Known rows, with every way that one mark hangs from another
k_138(k_29(k_898(k_91 k_177 k_543))): [ 0.763  3.548 -0.958 -0.199 -4.648 -2.760 -1.203 -0.638  1.822 -0.301
  1.395 -0.406  0.797 -4.472 -2.268  5.093  0.883  1.784 -0.785  2.376]
k_138(k_29(k_898(k_116 k_543))): [ 0.715  2.491 -0.827  0.183 -3.636 -1.895  1.052 -0.428  2.720 -0.845
  1.071 -0.718 -1.078 -4.400 -1.918  5.216  0.892  2.769 -1.836  1.906]
k_138(k_29(k_898(k_116 k_256))): [-0.230  2.954 -0.154  0.376 -3.304 -2.027  0.632 -0.359  3.030 -1.392
 -1.763  0.357 -1.507 -4.378  2.561  0.354  0.062  2.258 -3.526  1.665]
k_29(k_138 k_898(k_116 k_177)): [ 1.365  2.402  0.423  1.689 -3.329 -2.813  1.345 -1.182  0.896  0.265
 -0.848 -0.980 -0.008 -2.670  1.244  2.573  0.137  1.046 -4.875  2.316]
k_138(k_29(k_898(k_91 k_116 k_159))): [ 2.618  3.083  0.432 -0.338 -5.668 -2.466 -1.517 -0.884  3.492 -1.110
  1.240  0.163 -2.519 -4.607  1.517  2.701  0.239 -0.172 -3.372  1.291]
k_29(k_138 k_898(k_91 k_116 k_159)): [ 3.109  2.615  1.126  1.315 -5.015 -2.595 -0.507 -1.992  2.933 -0.938
 -0.182 -0.349 -1.754 -2.886  3.839  2.200  0.930 -2.309 -5.494  0.840]
k_29(k_138 k_898(k_177 k_256 k_543)): [-1.022  3.108  0.131  1.880 -3.365 -2.728  1.700 -1.935  0.662 -0.583
 -2.317 -1.505  2.181 -2.948  4.932  1.924  1.283  1.553 -3.419  2.431]
k_29(k_898(k_116 k_177 k_543)): [ 1.405  2.791 -0.417  1.019 -3.960 -2.946  3.373 -1.514  0.695 -0.381
  0.497 -1.548  0.562 -2.908  1.095  4.756  0.412  3.626 -2.936  2.369]
k_116(k_898): [ 0.521  3.427 -0.031  1.112 -1.404 -1.524  3.425 -0.226  2.562 -0.917
 -0.716  1.236  1.194 -2.574  0.782  3.173  0.086 -0.799 -0.390  1.968]
k_543(k_898(k_256)): [-3.473  3.705 -0.353  1.577 -2.549 -1.880  3.413 -0.608  2.695 -1.605
 -2.647 -1.378  0.809 -2.462  4.271  1.239 -0.073  0.275 -0.612  1.424]
k_543(k_898(k_29 k_159 k_177)): [-1.960  3.807  0.499  2.031 -5.414 -3.284  2.624 -1.132  1.121 -0.403
  0.822 -3.967  0.670 -4.125  2.335  3.617 -0.158  0.955 -1.418  2.096]
k_138(k_29(k_898(k_91 k_256))): [-0.725  3.780 -0.422  0.121 -3.662 -1.880 -1.124 -0.409  3.601 -1.652
 -1.634  1.624 -0.146 -4.495  1.632  0.264  0.430  0.322 -2.111  1.451]
k_898(k_91 k_116 k_159 k_177 k_256): [ 2.445  4.016  0.820 -0.089 -6.878 -3.867 -0.806 -1.996  1.303 -0.888
 -1.169 -0.398 -3.388 -3.020  8.193 -0.237  0.217 -0.973 -4.874  1.726]
k_116(k_898(k_29 k_159)): [ 0.832  3.610  0.781  1.909 -3.733 -2.127  3.174 -0.977  2.644 -1.288
  0.680 -0.748  0.317 -4.308  2.670  2.967  0.640 -1.024 -2.014  1.705]
k_138(k_29(k_898(k_159 k_543))): [-0.494  3.059  0.177 -0.026 -4.342 -1.957  0.631 -0.754  2.509 -0.954
  1.575 -1.464  0.737 -4.592  1.695  5.355  0.683  2.340 -0.530  2.013]
k_898(k_29): [-1.616  3.557 -0.379  1.731 -2.501 -1.958  1.737 -0.466  2.600 -0.978
  0.207 -0.132 -0.783 -4.052 -1.500  3.362  0.549  0.513 -1.894  1.317]
k_29(k_138 k_898(k_116 k_159)): [ 1.722  2.259  1.347  1.645 -3.798 -2.325  1.267 -1.545  2.216 -0.619
 -0.700 -1.214 -0.984 -2.834  4.840  2.524  0.398 -0.365 -5.252  1.252]
k_29(k_138): [-0.950  2.871  0.212  1.212 -1.761 -1.730  0.023 -0.339  2.307 -0.360
 -1.099  0.337 -0.563 -2.303  0.488  3.241  0.553 -1.788 -2.163  1.403]
k_116(k_898(k_29 k_543)): [ 0.306  3.390 -0.673  2.219 -2.953 -1.830  4.012 -1.063  2.402 -1.409
  0.822 -0.740  0.870 -4.104 -1.510  5.177  1.878 -0.142 -0.977  1.763]
k_29(k_898(k_116 k_159 k_256 k_543)): [ 0.882  3.075  0.658  1.131 -5.016 -2.738  3.202 -2.299  2.060 -1.830
 -1.156 -1.692 -0.691 -3.338  8.073  2.027  0.979  2.306 -4.214  1.277]
k_138(k_29(k_898(k_116 k_177 k_543))): [ 1.048  2.683 -0.825 -0.047 -4.587 -2.782  0.673 -0.576  1.156 -0.080
  1.297 -1.519 -0.768 -4.452 -1.348  4.950  0.454  3.716 -2.152  2.854]
k_898(k_29(k_138) k_159 k_177): [-0.324  3.350  1.104  1.829 -5.123 -3.242 -0.350 -1.455  0.758  0.319
  0.216 -2.242 -1.112 -4.138  2.840  2.782  0.721 -1.089 -3.997  2.225]
k_543(k_898(k_116)): [-0.826  2.860 -0.554  1.339 -3.039 -2.123  3.377 -0.404  2.688 -0.864
 -0.441 -1.924 -1.185 -2.313  0.260  3.583 -0.176  0.260 -1.435  1.293]
k_667(k_898(k_29 k_159 k_177 k_256)): [-3.390  4.270  0.681  2.014 -5.507 -3.247  2.658 -1.132  1.179 -0.603
 -0.973 -0.859  0.606 -4.490  7.658  0.451  0.136  0.787 -3.484  2.898]

Rows
[ 0.589  3.279 -0.328  1.485 -4.410 -3.173  1.627 -0.886  0.945 -0.324
  0.615 -1.165 -2.509 -4.036 -0.732  2.934  0.271  1.422 -3.954  1.958] -> k_898(k_29 k_116 k_177)
[ 0.589  4.477  0.918  0.000 -6.116 -3.536 -0.695 -1.764  1.189 -0.876
 -1.349  0.027 -1.159 -2.964  7.981  0.147  0.113 -0.991 -2.949  1.815] -> k_898(k_91 k_159 k_177 k_256)
[ 1.883  3.669  0.686  0.625 -4.556 -3.014  3.078 -1.360  0.503 -0.195
  1.047 -1.545  1.361 -2.881  4.720  4.995  0.687  0.265 -0.606  3.040] -> k_116(k_898(k_159 k_177 k_543))
[ 0.089  3.339 -0.725  0.927 -3.752 -2.293  1.625 -0.272  3.358 -0.840
  0.138  1.960 -1.761 -2.549  0.977  3.087  0.424 -1.927 -2.910  1.312] -> k_667(k_898(k_91 k_116))
[ 0.701  4.228  1.073  0.742 -5.679 -3.446  0.694 -1.990  1.448 -0.980
 -1.547 -0.180  0.910 -3.213  8.267 -0.217 -0.112  0.848 -3.783  1.944] -> k_29(k_898(k_91 k_159 k_177 k_256))
[ 0.435  2.546 -0.371  0.139 -2.796 -1.760  0.510 -0.078  2.915 -0.740
  0.211  0.379 -1.324 -4.200 -1.655  3.241 -0.220  2.239 -2.561  1.885] -> k_138(k_29(k_898(k_116)))
[ 1.884  2.936 -0.574 -0.100 -4.114 -2.063 -1.231 -0.281  3.701 -1.048
  0.466  1.115 -2.225 -4.296 -2.224  3.050  0.328  0.284 -2.639  1.074] -> k_138(k_29(k_898(k_91 k_116)))
[-0.426  2.971  0.569  2.123 -4.739 -2.470  0.000 -1.773  2.056 -0.822
  0.985 -2.517 -1.474 -4.246  1.618  4.880  2.197 -1.531 -3.027  1.198] -> k_898(k_29(k_138) k_159 k_543)
[ 2.555  3.499  0.973  2.359 -4.746 -2.268 -0.301 -1.709  3.125 -1.259
  0.309 -0.118 -0.987 -4.160  1.724  2.374  2.006 -5.108 -3.540  1.211] -> k_116(k_898(k_29(k_138) k_91 k_159))
[-1.126  3.768  0.477  0.532 -4.618 -2.572  1.649 -1.692  1.888 -1.582
 -1.059 -1.271 -0.835 -3.132  7.604  2.610  1.055  0.484 -1.762  1.550] -> k_898(k_159 k_256 k_543)
[-1.183  2.856 -0.504  2.360 -3.104 -1.957  0.685 -1.209  2.179 -0.804
  0.458 -1.578 -0.946 -4.006 -1.927  5.100  2.418 -1.108 -2.623  1.271] -> k_898(k_29(k_138) k_543)
[-2.613  3.636 -0.823  1.027 -3.285 -2.766  3.334 -0.288  0.835  0.170
  0.548 -0.292  1.979 -2.713  1.764  5.524  0.436  1.404 -0.334  3.059] -> k_667(k_898(k_177 k_543))
[-1.324  4.076 -0.549  0.696 -3.854 -2.755  1.235 -0.072  1.787 -0.030
  0.199  1.683  0.906 -2.649  1.388  3.281 -0.148 -1.024 -1.416  2.604] -> k_667(k_898(k_91 k_177))
[-0.910  3.091 -0.124  1.971 -5.656 -2.530  3.300 -1.216  2.442 -0.931
  1.953 -1.835 -1.912 -4.354  3.004  5.069  1.612  0.207 -3.444  1.769] -> k_667(k_898(k_29 k_116 k_159 k_543))
[ 1.568  3.015  0.727  1.472 -4.888 -2.524 -0.130 -2.172  2.624 -1.091
  0.534 -1.120  0.633 -3.010  3.233  4.508  1.884 -1.875 -3.146  0.913] -> k_29(k_138 k_898(k_91 k_159 k_543))
[ 0.672  3.490 -0.627  1.897 -5.343 -3.211 -1.535 -1.900  1.347 -0.256
  0.849 -1.413 -1.371 -4.136 -2.236  4.658  2.513 -2.054 -3.340  1.573] -> k_898(k_29(k_138) k_91 k_177 k_543)
[ 0.141  3.432 -0.505  0.005 -3.135 -1.756 -1.089  0.037  3.607 -1.205
  0.393  1.433  0.184 -4.396 -2.437  3.254  0.175  0.329 -0.938  1.254] -> k_138(k_29(k_898(k_91)))
[ 0.059  3.233 -0.145  0.066 -4.371 -2.790  0.560 -0.640  1.450 -0.493
 -1.579 -0.334 -0.950 -4.361  3.077  0.194 -0.416  3.200 -3.430  2.760] -> k_138(k_29(k_898(k_116 k_177 k_256)))
[-1.445  3.684  0.714  0.921 -4.707 -3.151  2.567 -0.780  0.907  0.010
  0.083 -3.167  1.054 -2.599  4.411  3.689 -0.832  0.783 -0.407  2.292] -> k_543(k_898(k_159 k_177))
[ 0.482  2.947 -0.933  1.670 -4.147 -2.392  2.207 -1.322  2.231 -1.141
  1.280 -1.609 -2.769 -4.148 -2.079  5.106  1.801  0.996 -3.098  1.057] -> k_898(k_29 k_116 k_543)
[ 0.723  4.241 -0.315  2.126 -3.729 -2.069  1.797 -1.353  3.446 -2.337
 -1.651  1.510 -0.408 -4.193  2.000 -0.073  1.574 -2.629 -2.811  1.144] -> k_116(k_898(k_29 k_91 k_256))
[-1.166  4.019 -0.708  1.965 -5.063 -3.103  1.241 -0.979  1.979 -0.466
  0.611 -2.211  0.325 -3.851 -2.098  3.392  0.555 -0.615 -1.218  1.540] -> k_543(k_898(k_29 k_91 k_177))
[ 1.892  2.841 -0.283  2.017 -4.623 -2.422 -1.452 -1.317  3.072 -0.872
  0.012  0.026 -4.283 -3.753 -2.173  2.445  2.001 -3.611 -5.351  0.621] -> k_898(k_29(k_138) k_91 k_116)
[-2.669  3.686 -0.511  2.272 -3.713 -2.875  3.115 -0.465  1.297 -0.182
  0.198 -3.100  1.263 -3.820 -1.246  3.821 -0.063  1.401 -1.104  2.049] -> k_543(k_898(k_29 k_177))
[-3.263  3.522 -0.041  3.126 -4.144 -2.973  1.466 -1.401  1.256 -0.496
 -2.505 -3.270  0.479 -3.821  2.603  0.517  0.939 -0.690 -3.224  2.078] -> k_543(k_898(k_29(k_138) k_177 k_256))
[-2.107  3.416 -0.172  0.364 -2.446 -1.698  0.713 -0.120  3.040 -1.260
 -1.902  0.802  0.713 -4.391  2.210  0.783 -0.130  2.283 -1.772  1.950] -> k_138(k_29(k_898(k_256)))
[-0.317  4.165  0.080  2.146 -3.461 -2.759  3.282 -1.222  1.237 -1.085
 -1.772 -0.161  0.906 -4.238  3.293  0.105  0.610  0.417 -2.812  2.652] -> k_116(k_898(k_29 k_177 k_256))
[-0.611  3.631 -0.651  2.305 -4.841 -2.534 -1.244 -2.176  2.915 -1.715
 -1.296 -0.596 -2.043 -4.097  1.319  1.979  3.198 -2.996 -3.945  0.612] -> k_898(k_29(k_138) k_91 k_256 k_543)
[ 2.314  3.062 -0.245  1.824 -5.503 -3.354 -1.757 -1.681  1.556 -0.179
  0.266 -0.680 -3.515 -3.865 -1.687  2.234  1.552 -2.706 -5.773  1.440] -> k_898(k_29(k_138) k_91 k_116 k_177)
[-0.128  3.652  0.416  2.830 -3.372 -2.694  1.875 -1.483  1.192 -0.601
 -2.362 -0.579  0.616 -4.090  3.453 -0.125  1.316 -1.801 -4.095  2.764] -> k_116(k_898(k_29(k_138) k_177 k_256))
[ 2.128  4.152  0.432  0.822 -5.339 -2.485  1.704 -2.098  2.730 -2.143
 -0.914  0.193 -0.083 -3.253  7.146  1.981  1.913 -2.635 -1.688  1.488] -> k_116(k_898(k_91 k_159 k_256 k_543))
